Each row was made from one walk, in order. Every step used is in the known rows, and no mark comes twice. Write each row's walk.
Known rows:
d/f/a: [ 1.78  0.80  2.12 -0.72 -1.18  2.29 -0.51  0.23  2.40 -1.39 -0.75  0.79
  0.13  0.45 -1.76 -2.00 -1.34 -0.71 -3.11 -1.35  1.60 -0.81  1.66  1.19
  1.31]
p/d: [ 1.23  1.88  0.30  0.41 -0.09 -1.10 -0.60  2.01 -0.94  2.06  1.97 -0.32
  0.48  0.50  1.08  1.47  1.43 -1.25  0.24 -1.20  0.75  0.96 -2.40 -0.82
  1.99]
n/f/a/d/p/b: [ 2.14  1.48  0.08 -2.21 -2.96 -0.43 -1.93  4.53  2.34 -0.31  0.95  1.04
 -1.84  2.38  1.95 -3.24 -0.25 -0.08 -0.82  1.23  1.36 -0.08 -3.56  1.64
 -0.62]
a/d/p: [ 0.34 -1.32  0.81 -0.90 -0.86 -3.27  0.02  4.74 -0.55  2.47  0.85 -0.65
  1.53  0.15  1.98 -1.10  1.92 -1.35  0.68 -0.27  0.55 -1.60 -3.23  0.59
 -0.79]
r/d/p: [-0.65 -1.21 -1.31 -0.74  0.25 -3.21  0.04  2.50  0.56  4.36  1.54  0.73
  4.63 -1.34 -0.59 -0.89  0.93 -0.47  3.23  0.49 -0.88  0.27 -3.51 -1.77
 -2.44]
f/n/a/d: [ 1.83 -0.71 -0.18  0.77 -1.28  2.39 -0.36  2.39 -1.19 -0.51 -0.76 -0.80
 -1.42  0.95 -0.78 -2.56 -0.84 -0.42 -5.43  2.99 -0.02 -2.60  0.65  3.11
  1.54]
a/n/f/d/p: [ 1.77  0.35  0.18 -1.14 -1.07  0.70 -0.80  5.27  1.16 -0.58  1.43 -2.13
  0.00 -2.29  3.34 -1.11 -2.84  0.83 -1.39  1.43  0.48 -2.02 -2.10  1.08
 -1.26]
r/d/f/n: [ 0.13 -1.85  0.39 -0.36 -1.12  0.96 -0.26  0.88  1.32  1.20  0.16  1.42
  3.52 -1.39 -3.72 -2.08 -1.14  0.62 -0.72  0.21  1.12 -1.09 -0.37  0.88
  0.60]
b/p/d/a/n/f: [-0.16  2.24  2.62  0.30 -0.32  1.32 -0.91  2.91 -0.95  0.91  2.23 -3.32
 -1.26  1.10  1.72 -0.09  1.35 -2.64 -1.58 -1.85  0.78 -0.61 -4.62 -0.89
  1.79]
r/d/f: [-0.58 -1.39  0.66 -0.44  0.70 -0.89 -1.07  0.92  1.64  1.56  0.76  0.31
  4.35 -0.67 -1.42 -1.93 -0.53 -1.03  0.91 -1.05  0.59  0.33 -1.22 -0.37
 -0.31]
n/f/a/d/p: [ 1.88  0.87  0.54 -1.15 -1.73  0.30 -1.48  5.90  2.36 -0.93 -0.81 -1.69
 -0.77  0.46  1.33 -3.02 -0.84 -0.75 -2.70  1.75  0.68 -1.09 -1.32  1.13
  0.22]
n/a/d: [ 0.94 -0.30  0.12  0.54  0.41  0.47 -1.20  2.38 -0.79 -0.01 -0.38 -2.12
 -0.62  1.65  1.54 -2.54 -0.15 -2.14 -3.85  1.78 -0.47 -1.16 -0.28  2.08
  0.83]
n/f/a/d/b/p: [ 0.15  2.17  2.44 -3.75 -2.31 -0.51 -1.75  4.84  0.56  0.91 -0.57 -1.71
 -1.55  1.60  0.49 -3.55 -0.12 -0.86 -2.00  0.93  0.06 -2.07 -1.76  1.18
  1.98]
n/a: [ 1.13  0.97 -0.65  0.58  0.90  1.65 -0.29 -1.00  0.41 -0.68 -0.06 -0.61
 -0.76  0.82  0.62 -1.31 -0.87 -1.28 -2.54  1.46 -1.56 -0.07  0.35 -0.20
 -0.10]
n/f/a/d/r: [ 1.51  0.26  1.40 -1.96 -1.34 -0.11 -2.13  4.98  0.84 -3.79 -3.00 -2.60
 -0.85 -0.30  0.68 -1.75 -2.35 -0.50 -5.17 -0.38  2.89 -0.73  2.31  1.30
  1.32]
a/n/f/d: [ 1.41  0.52  0.29 -0.37 -0.76  2.81 -1.70  4.01  0.61 -2.48  0.24 -2.89
 -1.07 -1.57  2.34 -1.15 -4.12  1.44 -3.46  2.19  0.78 -1.82  0.59  2.71
  0.45]
d/b: [-0.12  0.46  0.49 -1.61 -0.68 -1.96 -0.23 -0.38 -0.72  2.05  0.47  0.28
  2.20 -0.29  0.49 -1.06 -0.30  0.07  1.92 -1.90  0.25 -1.33 -0.85 -0.61
 -0.06]
p/b/d/a/n/f: [-1.00  0.81 -0.24 -0.33 -1.20  1.93 -1.94 -1.10  1.35  0.77  3.31 -2.61
 -0.68  2.72  2.55 -1.59 -0.22 -1.37 -0.21 -2.76  1.32  0.18 -3.26  2.39
  0.44]
a/n: [ 0.10 -1.23  0.66  1.17 -1.66  1.21  0.29  0.63 -1.56 -0.12 -0.08 -1.98
  0.42 -0.45  0.72  0.60 -1.45  1.22 -2.11 -0.34  0.64 -1.24  0.10  1.16
 -0.16]
d/p: [ 0.30 -0.16  0.04 -0.71 -0.38 -2.23  0.89  1.26  0.55  1.84  0.91  0.87
  1.10 -0.79  1.07 -0.01  1.32 -0.36  2.04 -0.59 -0.23 -0.44 -2.68 -1.57
 -1.79]
f/d/p/b: [ 1.67  1.12 -0.11 -3.22 -0.98 -3.13 -0.40  2.86  0.24  3.04  4.20  3.82
  0.00  0.27  2.22 -0.71  0.62  0.51  3.36  0.14  0.73 -0.80 -4.60  1.05
 -2.10]

Write each row's walk:
[ 1.12  0.19  1.98  2.25 -0.15  0.64 -0.46  1.66 -2.59  2.18  2.07 -1.99
  2.05  0.39  1.01  0.33  0.77 -1.61 -2.02 -3.46  2.36 -1.50 -2.52  0.79
  1.61] : p/d/a/n
[ 1.64  0.89  0.57 -0.33 -1.41  2.57 -2.36  4.58  1.92 -2.68 -1.79 -2.17
 -1.84  1.25  0.21 -3.10 -2.25 -0.29 -4.65  2.42  0.98 -0.54  1.36  2.91
  1.95] : n/f/a/d
[ 3.40  2.31  1.21  0.60 -0.70  2.51 -0.42  0.51  0.74 -0.17  1.53  0.32
 -0.42  0.46 -0.76 -0.86 -0.21 -1.91 -4.17 -0.78  1.11 -0.87 -1.46  0.12
  2.92] : p/d/f/n/a
[-1.18  0.27  0.33  0.78  0.00  2.71 -1.51  0.15  1.52  0.11  1.35 -5.35
  0.37  0.77  1.97 -1.40 -0.79 -2.07 -2.15 -2.40  0.78 -0.87 -1.11  2.06
  1.25] : b/d/a/n/f
[ 1.55  1.43  1.06 -2.07 -2.11  0.62 -2.64  4.06  1.17 -0.52 -1.51 -2.06
  0.39  0.89  0.74 -4.22 -2.46  0.01 -2.84  0.49  1.21 -1.98  0.44  2.31
  2.06] : n/f/a/d/b
[ 1.62  2.24 -0.40 -0.41 -0.98  3.71 -1.57  1.07  2.95 -3.30 -1.69 -0.85
 -2.13  0.12 -0.69 -2.01 -2.77  0.47 -3.28  1.91 -0.01  0.58  1.93  0.74
  1.11] : n/f/a
[ 2.96  1.55  3.02  0.78 -2.80  2.22 -0.81  3.02 -0.05  0.35  1.06 -1.30
  0.77  0.22  0.04  0.04 -1.22 -0.79 -4.88 -2.75  3.11 -1.22 -0.79  1.44
  2.86] : p/d/f/a/n
[-1.30 -0.83  0.91  0.96 -0.35  1.07 -0.27 -0.27 -0.77  3.15  2.05 -3.65
  1.62  0.72  1.00 -0.17  0.86 -2.17 -1.46 -3.44  1.21 -1.86 -1.22  2.64
  1.05] : b/d/a/n
[ 0.26 -0.12 -0.12  0.99 -1.27  2.91 -1.03  1.00  0.82 -3.07 -0.79 -3.40
 -0.99 -0.56  1.69 -0.69 -3.13  1.12 -2.61  0.90  0.22 -0.31  0.17  0.64
 -0.02] : a/n/f
[-0.49 -0.66 -1.65 -1.89 -0.97 -4.04 -0.49  1.33  0.41  4.99  3.29  3.13
  3.53  0.65  0.16 -1.12  1.33  0.28  5.22  0.26 -0.26  1.34 -5.90 -1.49
 -3.39] : r/d/p/b
[ 1.51 -0.14  1.28 -1.73 -0.57  0.25 -1.28  4.53 -0.62 -3.45 -0.77 -2.98
 -0.13 -2.91  2.81  0.31 -4.55  1.17 -3.57 -0.54  2.66 -1.82  1.52  1.27
  0.04] : a/n/f/d/r
[-0.05 -1.71  1.83  1.76 -0.25  1.77  0.19 -0.15 -1.75  0.28  0.21 -1.91
  1.70 -0.12 -0.01 -1.06 -0.84 -0.61 -2.17 -2.35  1.52 -2.45 -0.04  1.56
 -0.43] : d/a/n
[ 1.23 -2.09  2.41 -0.35 -1.94  0.95 -0.40  3.01  0.12 -0.75 -0.53  0.17
  0.31  0.29 -1.35 -2.42  0.03 -0.20 -3.45 -0.49  2.54 -3.16 -0.02  3.22
  1.86] : a/d/f/n
[ 1.34 -0.32  1.05  0.92 -3.01  3.19  0.26  1.39 -0.85 -0.65 -1.13 -1.14
 -0.59 -0.18 -1.05 -0.24 -2.45  1.53 -4.93  0.56  1.16 -1.76  1.99  2.44
  0.56] : f/a/n
[ 1.25  1.13  0.50 -3.09  1.15 -0.88 -1.76  3.83  0.83 -3.32 -0.70 -1.17
 -0.49 -2.49  2.20 -0.26 -3.10  0.10 -1.56 -0.38  1.94 -0.43  1.35  0.00
  0.21] : n/f/d/r
[-0.49  1.90  2.35 -4.67 -0.28 -3.10 -0.01  3.19 -1.58  4.14  2.48  1.10
  0.12 -0.71  0.96 -0.76  1.16 -0.47  1.86 -0.02 -0.35 -2.73 -2.94  0.54
  0.41] : f/d/b/p
[ 1.74 -0.61  2.76  0.41 -2.73  3.41 -0.20  0.76  0.80 -1.62 -0.82 -0.95
  0.28 -0.14 -1.14 -1.50 -2.55  0.43 -5.22 -1.65  2.26 -2.09  1.67  2.42
  0.89] : d/f/a/n
[ 0.67 -0.93  0.59 -1.78 -2.07 -4.24 -0.46  3.53 -0.50  3.00  2.87  1.94
  0.42  2.09  2.53 -1.40  2.46 -0.64  2.52 -0.69  1.18 -0.55 -5.64  1.20
 -1.91] : a/d/p/b
[ 0.02 -0.88  1.46 -1.62 -1.04 -3.07 -1.13  3.34 -1.80  2.71  0.28 -0.95
  2.59  0.58  1.54 -2.26  0.31 -0.76  0.63 -1.52  0.99 -2.70 -1.48  1.74
  0.76] : a/d/b
[ 0.58  0.40 -0.49 -1.87 -1.58 -3.04  0.43 -0.03  0.33  2.42  2.89  3.24
  0.08  1.35  1.68 -0.17  1.64  0.30  4.02 -1.17  0.29  0.67 -4.89 -1.17
 -2.69] : d/p/b
[ 1.06 -0.12  1.35 -2.89  0.66 -2.57 -0.27  3.38 -1.43 -0.41  0.00  0.46
  0.66 -2.54  1.17  0.98 -1.33  0.19 -1.01 -1.55  2.49 -1.46  1.19  0.55
  0.01] : f/d/r
[ 1.53  1.71 -0.27 -2.31  0.60 -0.59 -1.24  4.56  2.60 -0.63  1.63 -0.27
 -0.26 -1.65  2.72 -1.59 -1.48 -0.26  0.74  1.57 -0.21 -0.89 -2.15  0.03
 -1.06] : n/f/d/p
[-1.49  0.03  2.87 -3.40 -1.38 -4.23 -0.27  3.76 -2.42  4.25  1.07 -0.89
  0.70  1.25  1.18 -1.57  2.70 -1.45  1.30 -0.96 -0.01 -2.63 -3.87  0.61
  0.70] : a/d/b/p
[-0.72  0.65  1.03 -1.27  0.19 -0.61 -0.70 -0.38  2.67  1.61  1.98 -1.68
  0.93  0.79  0.85 -0.29  1.49 -2.55  0.24 -3.31  0.65  0.07 -1.55  1.05
  1.52] : b/d/f
[ 0.63  0.41  1.93 -0.43 -2.82  2.63 -0.56  1.10  1.76  1.11  0.86 -3.01
  0.56  0.51 -0.34 -0.54 -1.03 -1.12 -4.61 -2.82  2.15 -1.52  0.41  3.36
  2.08] : b/d/f/a/n
[ 0.94 -1.01  1.21 -0.86  0.67 -2.27 -0.73  2.84 -1.80 -1.23 -1.43 -2.32
  0.36  0.23  1.87 -1.16 -0.41 -2.38 -4.19 -1.02  1.29 -1.26  0.55  0.34
  0.31] : n/a/d/r
[-0.05  1.77  2.20 -3.57 -1.59 -0.15 -1.03  4.37 -0.65  0.97  1.54 -2.33
 -0.68 -1.16  2.70 -1.46 -2.12  0.65 -0.63  0.72 -0.13 -3.04 -2.47  1.05
  0.26] : a/n/f/d/b/p
